Each row was made from one walk, in order. Every step used is in the known rows, and no mark comes twice. Write each row's walk.
In the rows, zero is written as 128.
Known rows:
dusep -> pozap -> ferebaf -> rukek -> diza: [163 124 131 131 148 133 121  94 128 130  96 101 127 132 153 104  87 116
 140 128 134  86 157 138 121 122 174 139 132 115 128 142 164  99 194 129
 125 150 133 126 149 102 139 135  78 128  79 123 134  76 121 108 121 137
 131 139 141 142 108 103 107 166 143  92 157 156 118 157  98]
diza -> rukek -> dusep -> pozap: [127 167 128 119 143 117 127 119 156 128 102 116 123 158 145 139 109 129
 135 119 142  73 141  88 104 125 182  94 129 106 143 122 132  83  90 103
 137  82 128 117  88 122 148 125  57 141  47 122 166 134  75 128 118 118
 136 135 129 173 103 107 116  97 152  72 160 137 126 160 103]
govu -> lalani -> pevi: [153  95 128 133 143 132 127 126 139 126 127 121 115 110 126  96 125 124
 133 135 104 145 122  99 115 136 114 161 115  84 157 125 123  91 146 119
 122 113 115 129 142 135 106 140 120 126 166 134 127 243 177 117 135 123
 138 127 131 129 118 114 164 124 122 138 118 120 133 135 147]
diza -> rukek -> ferebaf -> lalani -> pevi -> pozap: [132 167 130 131 116 123 119 118 115 129  96 147 107 164 126 120  99 138
 149 121 102 105 129 146 115 111 173 101 131 123 118 132  63 143 109 156
 171  92 106 148 157 144 118 133 103 136 148 125 118 102 150  90 136 122
 158 123 115 117 126 107 201 106 145 213 152 129 140 122 111]
pevi -> pozap -> ferebaf: [164 127 141 129 137 128 124 105 126 128 123 115 127 107 144 126 105 128
 139 129 121 128 140 153 128 137 163 129 127 177 126 126 132 131 132 141
 156 129 119 128 145 139 134 134 135 117 134 120 118 128 144 101 123 134
 130 142 128  91 129 138 140 128 150  93 128 119 129 124 131]
dusep -> pozap -> ferebaf -> rukek: [165 146 137 127 138 128 122  98 112 135  95 113 126 126 131 102  94 117
 136 120 135  89 159 134 130 136 183 136 141 112 112 134 173 108 130 117
 128 159 132 135 103 118 139 138  85 143 116 122 130  83 138 120 125 132
 138 148 133 121  92 120 111 157 156 103 137 147 128 155 101]
lalani -> pevi -> pozap -> ferebaf -> rukek: [159 117 136 143 123 134 118 103 129 137 100 136 113 126 141  91 106 119
 139 130 105 134 149 143 124 138 138 135 123 138 134 137 148 142 124 159
 137 140 121 130 123 148 123 138 112 122 126 127 111 128 175  87 134 132
 139 132 125  73 118 110 191 148 153 112 126 132 124 118 143]
govu -> lalani -> pevi -> pozap -> ferebaf: [177  81 134 133 151 135 125  90 128 128 112 109 114  95 136 101  96 126
 143 131  86 146 142 128 113 143 145 152 117 134 162 124 124  86 137 130
 153 109 101 134 160 143 114 144 136 112 178 127 115 252 183  85 130 123
 141 142 128  89 113 117 176 132 149 103 114 117 126 133 146]
govu -> lalani -> pevi -> pozap -> ferebaf -> suru: [170  88 138 127 151 132 111  92 135 133  98 112 112  63 127  87  96 122
 139 129  89 134 150 123 117 143 167 146 109 133 141 127  93  72 133 141
 151 118 102 124 190 145 130 142 169 124 170 125 122 215 185  84 133 126
 143 139 141  91  96 111 192 124 197 127 103  99 111 135 154]
pozap -> dusep -> suru: [129 128 119 121 118 131 127 142 132 131 131  99 120 184 148 140 121 129
 128 123 132 145 162 151 125 131 135 129 123 128 157 129 129  57 126 147
 123 122 131 101 119 109 133 138 128 161 124 122 190 130 108  79 135 113
 108 133 142 150 163 133 155 126  92 166 128 133 137 142 128]
lalani -> pevi: [138 115 126 142 122 125 118 126 128 129 127 145 113 136 122 117 132 126
 131 138 101 138 120 119 119 133 120 135 113  82 147 124 114 124 129 135
 141 120 120 124 121 133 108 132 116 115 142 132 120 165 160 109 130 123
 129 118 118 123 116 115 177 118 125 131 121 122 133 119 142]
ferebaf -> rukek: [121 117 125 125 120 132 131 134 125 133 127 128 130 131 132 103 132 122
 123 123 135 122 132 125 137 128 119 133 132 129 118 141 156 128 119 147
  98 159 133 131 117 125 130 128 109 140 122 127 126  82 126 131 133 127
 135 128 140 120 128 129 136 152 129 159 133 128 128 120 132]
dusep -> pozap -> ferebaf -> lalani: [170 181 127 133 138 135 118  90 121 127  88 114 127 134 128  88  83 137
 140 122 123  90 145 125 121 131 214 136 135 110 102 116  99 109 146 117
 179 137 113 141 140 117 132 141 110 128 148 124 140  78  95 123 115 116
 126 151 151 128 104 132 121 161 158 103 131 137 129 159  71]
ferebaf -> rukek -> dusep -> suru: [111 129 122 126 120 139 122 135 153 145 130 111 125 185 164 102 122 126
 118 120 144 149 159 137 123 141  97 136 130 124 159 134 154  73 108 145
  92 141 137 129  51 139 151 130  84 128  47 125 159  67 137 132 132 118
 132 123 145 139 155 120 190 149  89 130 144 138 127 145 126]
lalani -> pevi -> pozap -> dusep -> suru: [133 134 123 133 110 127 122 135 145 137 125 116 104 206 149 140 127 129
 132 127  94 179 169 137 118 136 131 127 106 148 182 123 106  75 114 146
 146 107 123 114 132 127 120 137 116 152 121 121 191 162 138  45 139 121
 124 129 127 127 142  98 218 103 110 149 123 125 145 133 148]
lalani -> pevi -> pozap: [136 124 135 135 124 128 124 128 145 132 113 148 111 144 131 122 135 127
 136 132 113 138 144 114 115 131 129 122 114 141 146 125 100 138 110 140
 147 115 118 134 152 145 116 134  97 123 123 126 126 168 148  98 136 120
 145 127 116 104 117 108 191 113 145 121 123 122 127 121 152]
dusep -> pozap: [135 155 130 129 134 126 132 115 134 128 112 122 135 149 128 131 122 123
 130 128 144 102 145  99 121 131 168 122 124 127 134 128 130 104 128  94
 153 129 123 125 115 110 132 131  79 136 117 121 150 135  98 129 127 119
 140 141 133 147  87 104 102 128 164 113 131 133 129 153 109]
govu -> lalani -> pevi -> pozap: [148  93 133 134 139 134 131 125 139 128 113 125 116 113 133 115 125 128
 133 131 106 143 142 100 109 141 119 151 112 147 160 123 115  93 123 126
 140 108 109 138 165 147 109 136 110 127 159 130 136 252 177  98 137 116
 142 136 128 111 109 112 184 114 144 123 118 102 138 134 157]
rukek -> dusep -> suru: [116 145 114 130 125 135 122 135 156 134 133 105 127 176 168 129 122 135
 122 122 124 160 149 134 112 136 111 127 117 122 177 117 120  71 125 131
 123 112 125 124  70 134 141 128  94 113  65 124 159 126 114 126 130 112
 114 123 129 142 160 120 175 129  90 110 141 147 132 147 125]
dusep -> suru: [130 137 122 133 126 134 119 137 131 125 128 122 132 184 154 142 124 126
 125 126 133 158 158 156 121 132 134 121 125 129 144 131 130  98 134 138
 133 131 129 142 116 121 141 129  92 126 119 124 134 123 143 124 132 118
 121 128 135 131 165 124 162 126 104 134 127 140 130 137 118]
rukek -> ferebaf -> suru: [126 109 128 122 128 123 121 123  99 131 124 133 127  91 101 105 120 120
 140 118 115 138 128 165 134 119 148 119 135 122 112 136  85 102 161 124
 123 131 129 117 144 138 135 131 178 136 149 123 123 105 121 125 137 110
 136 119 129 125  98 127 144 120 192 224 122 125 120 127 135]
dusep -> pozap -> ferebaf: [173 144 129 128 142 120 122  89 122 129  98 116 125 127 132 124  99 126
 143 125 127  92 151 129 120 132 210 132 134 118 126 127 140 105 140 108
 159 125 122 129 118 116 138 139 104 127 123 123 136 136 123 111 117 126
 127 150 140 129  94 129  97 135 159  84 130 142 122 160 102]
suru -> dusep: [101 148 146 126 130 135 127 120 130 118 129 110 129 113 116 131 125 126
 131 129 131 128 114 173 138 132 139 134 134 126 130 122 141 126 111 136
 121 129 134 146 169 133 140 124  84 118  78 131 122 105 110 104 125 100
 135 129 124 122 114 128 110 123 112 129 125 133 120 120 125]
diza -> rukek -> ferebaf: [135 120 132 126 127 113 125 120  95 126 130 129 127 128 125 139 114 124
 144 125 133  95 122 171 122 110 143  94 133 108 109 135 133 120 133 129
 123  94 129 136 122 126 127 130 119 149 136 125 119 110 126 127 129 127
 145 117 107 149 147 123 140  99 122 192 156 143 124 138 113]
diza -> rukek: [130 129 132 120 132 117 129 132 124 124 117 136 119 143 141 140 118 132
 133 127 138  95 137 135 126 116 152  92 129 122 113 127 132 119 107 125
 129  96 133 132 139 129 131 124 109 145 119 128 127 126 118 132 123 133
 128 126 114 144 146 128 127 100 129 135 146 125 122 127 112]

Which walk is each row?
[129 181 121 134 103 142 120 144 150 146 102 120 111 210 151 119 111 141
 131 123 105 174 172 128 116 131 160 134 108 154 161 126  68  86 109 157
 163 113 113 128 153 128 122 144 121 150 125 124 189 104 125  48 139 103
 131 136 150 130 147 117 239 129 107 175 124 123 149 132 130] | ferebaf -> lalani -> pevi -> pozap -> dusep -> suru
[156 146 140 109 153 113 110  97 145 129  80 108 115  96 143 115  73 125
 137 118 114  70 148 108 111 132 231  96 134 104 115 121 107  58  95 108
 148  89 119 108 127 134 168 129 122 131  56 120 153  94  80 109 113 115
 130 140 141 162  61 123 123  99 199  73 147 132  99 161  96] | diza -> rukek -> dusep -> pozap -> ferebaf -> suru
[136 125 155 130 132 133 110  98 133 120  91 121 108  79 109  98 108 122
 146 131  91 138 159 183 132 139 180 129 130 131 135 122  90 117 113 153
 160 123 115 142 226 149 138 136 118  98  85 126 115 123 156  53 131  96
 139 133 119  77  59 123 184 124 187 113 105 115 106 113 142] | lalani -> pevi -> pozap -> ferebaf -> suru -> dusep
[161 163 133 134 129 142 122  95 130 136  94 119 128 113 139 104  91 144
 140 128 122 135 150 142 130 131 165 129 132 178 112 125  81 134 128 159
 171 131 112 141 155 132 138 132 145 121 137 126 115  72 111 103 122 132
 139 140 144  86 129 144 145 146 149  99 129 138 134 130  99] | pevi -> pozap -> ferebaf -> lalani
[125 136 136 116 119 130 130 130 140 140 120 118 124 162 128 138 128 130
 131 128 120 142 130 111 127 130 131 112 122 184 144 132 116 108 115 146
 141 123 130  95 147 120 124 129 148 155 117 120 184 127  96  61 136 128
 126 140 126 130 110 138 137 117 145 143 130 120 142 130 145] | pevi -> pozap -> dusep
[165 154 137 119 152 114 118  87 144 125 101 104 119 137 156 131  79 127
 140 123 124  59 145 123 102 127 207  95 142 102 134 121 144  71 101 118
 154  82 121 118  85 121 148 132  80 137  62 122 152 128  93 118 110 129
 129 139 134 161 100 109 108 104 144  44 160 149 114 163  87] | diza -> rukek -> dusep -> pozap -> ferebaf
[142 167 152 129 148 127 118  82 116 116  96  94 125 118 120 130  91 120
 143 127 131  96 151 175 140 140 218 129 147 107 126 123 145 111 148 106
 154 124 123 143 174 120 141 134  54 111  79 124 135 118 104  87 120  97
 137 149 126 125  78 131  79 123 137  84 126 142 119 147  93] | suru -> dusep -> pozap -> ferebaf
[103 174 151 113 140 116 120 107 101 112  91 106 122  95  97 140  98 114
 150 117 150  56 154 181 131 119 227  86 139 102 107 137 106  92 118 113
 139 101 131 150 210 122 156 127  72 144  92 120 139  87  76 107 130  82
 153 128 116 161  59 104 107  90 190 209 138 125 117 148 106] | diza -> rukek -> ferebaf -> suru -> dusep -> pozap
[131 136 124 124 117 131 125 135 134 139 130 101 126 199 160 147 124 129
 130 121 123 157 178 139 118 131 135 114 114 193 161 127 126  77 111 143
 139 122 128 110 144 119 127 132 122 160 101 116 201 122  99  71 135 116
 119 133 126 130 154 130 178 116 111 154 126 126 140 137 137] | pevi -> pozap -> dusep -> suru
[156 117 126 129 133 136 123 103 139 140 119 123 122 111 147  88 101 124
 130 119 133 116 120 149 124 142 129 134 138 113 145 132 159  98 124 149
 100 144 131 115  58 141 144 133 129 116  67 127 123  85 141 112 123 131
 124 126 134 111 125 131 137 159 111  90 147 140 119 133 121] | pozap -> ferebaf -> rukek -> dusep
[130 174 131 134 115 138 131 129 148 139 103 146 115 168 132 106 122 145
 128 128 112 143 140 104 121 132 149 134 110 147 141 123  64 149 105 151
 167 123 110 143 170 143 123 136 128 123 124 129 124 113 142  93 133 122
 139 129 131  97 115 109 200 131 142 148 126 121 140 126 127] | ferebaf -> lalani -> pevi -> pozap
[169 139 127 144 128 138 112 101 127 130  99 150 111 115 129  87  97 138
 139 132  82 132 136 144 125 128 164 147 130  78 126 122  78 120 139 148
 169 130 105 134 135 132 121 144 156 108 158 135 107 111 152 104 124 133
 124 134 141  93 119 121 177 151 125 123 127 140 134 131 103] | pozap -> ferebaf -> lalani -> pevi
[129 151 155 121 139 137 113  97 125 126 105 110 126  65 116 110 103 121
 141 128 119 138 150 184 146 138 181 121 139 176 114 128 104 116 114 148
 146 136 124 143 221 147 158 131 121 105  75 122 114  85 122  77 129  97
 136 139 131  82  78 136 137 124 185 110 114 112 107 122 140] | pevi -> pozap -> ferebaf -> suru -> dusep
[105 163 142 122 133 128 118  99  99 117  97 103 129  89  84 120 110 112
 145 120 130 106 151 179 138 131 210 127 133 109 109 137 101  95 147 103
 143 133 131 139 190 129 150 131  92 128  91 119 137  75  92 102 135  75
 156 141 120 147  39 122 105 123 198 196 120 134 117 146 113] | rukek -> ferebaf -> suru -> dusep -> pozap
[101 168 152 124 134 124 121 111 136 119  85 100 128  92 107 118 119 121
 132 125 136 103 159 146 132 134 198 121 130 122 120 127 107  96 127 105
 144 135 129 137 217 124 160 127  84 128  74 123 144  78  77 106 131  80
 141 141 138 146  42 124 110 120 197 133 111 125 111 150 122] | ferebaf -> suru -> dusep -> pozap
[128 160 132 127 138 125 125 113 156 133 113 110 127 153 136 122 123 128
 128 119 137 108 144  80 109 141 161 126 130 123 158 119 118  80 119 104
 145 111 126 111  80 127 138 128  88 126  61 124 167 129 103 120 123 120
 131 142 130 168  73 112 119 123 150  72 139 144 129 160 114] | rukek -> dusep -> pozap
[124 169 132 129 110 135 124 131 147 143 109 131 111 173 123 103 124 143
 135 129 100 144 141  93 122 134 152 138 114 143 137 124  61 117 116 155
 160 120 111 112 160 130 108 140 168 147 137 128 182 115 107  41 137 126
 133 139 141 126 100 123 187 135 134 155 126 120 150 134 123] | ferebaf -> lalani -> pevi -> pozap -> dusep
[165 188 124 140 134 133 112  90 155 133  78 121 107 141 129  91  82 139
 140 125  98 109 146  96 101 140 192 144 122  64 142 111  77  91 138 115
 192 105 102 118  83 133 135 143 117 104  75 131 147 111 112 102 117 113
 128 145 131 136  74 109 158 142 140  63 141 153 133 164  89] | rukek -> dusep -> pozap -> ferebaf -> lalani -> pevi
[152 119 111 128 130 140 115 114 142 137 126 102 123 164 171  97  95 124
 130 118 125 153 174 169 120 141 132 136 135 114 163 131 160  62 119 166
  96 138 135 132  54 141 152 137  94 113  64 125 143  71 151 114 125 121
 122 129 148 118 152 127 174 165  87 108 149 142 121 139 118] | pozap -> ferebaf -> rukek -> dusep -> suru
[ 93 137 149 128 132 132 116 119  93 121 127 110 133  61  90 110 112 116
 143 121 121 140 120 201 142 128 163 123 136 114 117 136  95 103 146 127
 121 133 130 139 183 134 150 131 143 115 107 125 114  82 118  98 138  90
 148 125 118 123  81 130 136 119 164 210 121 127 117 121 131] | rukek -> ferebaf -> suru -> dusep
[159 156 134 127 154 125 120  87 142 131 106 108 125 129 133 116  88 131
 139 121 130 103 139 113 115 143 185 126 130 111 149 123 136  74 142 117
 157 111 121 113  68 128 145 136 110 106  72 121 156 131 111 118 116 120
 122 147 137 143  80 120 110 138 146  50 144 148 122 159  99] | rukek -> dusep -> pozap -> ferebaf
[159 116 132 136 127 134 117 109 149 140 109 136 109 124 140  80 109 122
 135 125 102 137 136 121 111 143 135 134 123 129 162 127 139 109 113 161
 125 132 119 119  76 153 131 138 115 111  64 126 127 112 167  83 130 131
 143 133 116  87 101 113 197 145 145  77 141 126 120 132 148] | lalani -> pevi -> pozap -> ferebaf -> rukek -> dusep
[152 211 149 140 131 136 117  81 126 123  79 117 107 122 106  98  84 130
 148 130 109 103 154 162 122 138 230 145 133  72 132 113  93 110 142 130
 185 125 105 162 188 130 136 141  65 103  95 131 117 100 108  74 120  93
 140 144 127 118  70 113 142 154 128  95 124 150 130 146  73] | suru -> dusep -> pozap -> ferebaf -> lalani -> pevi
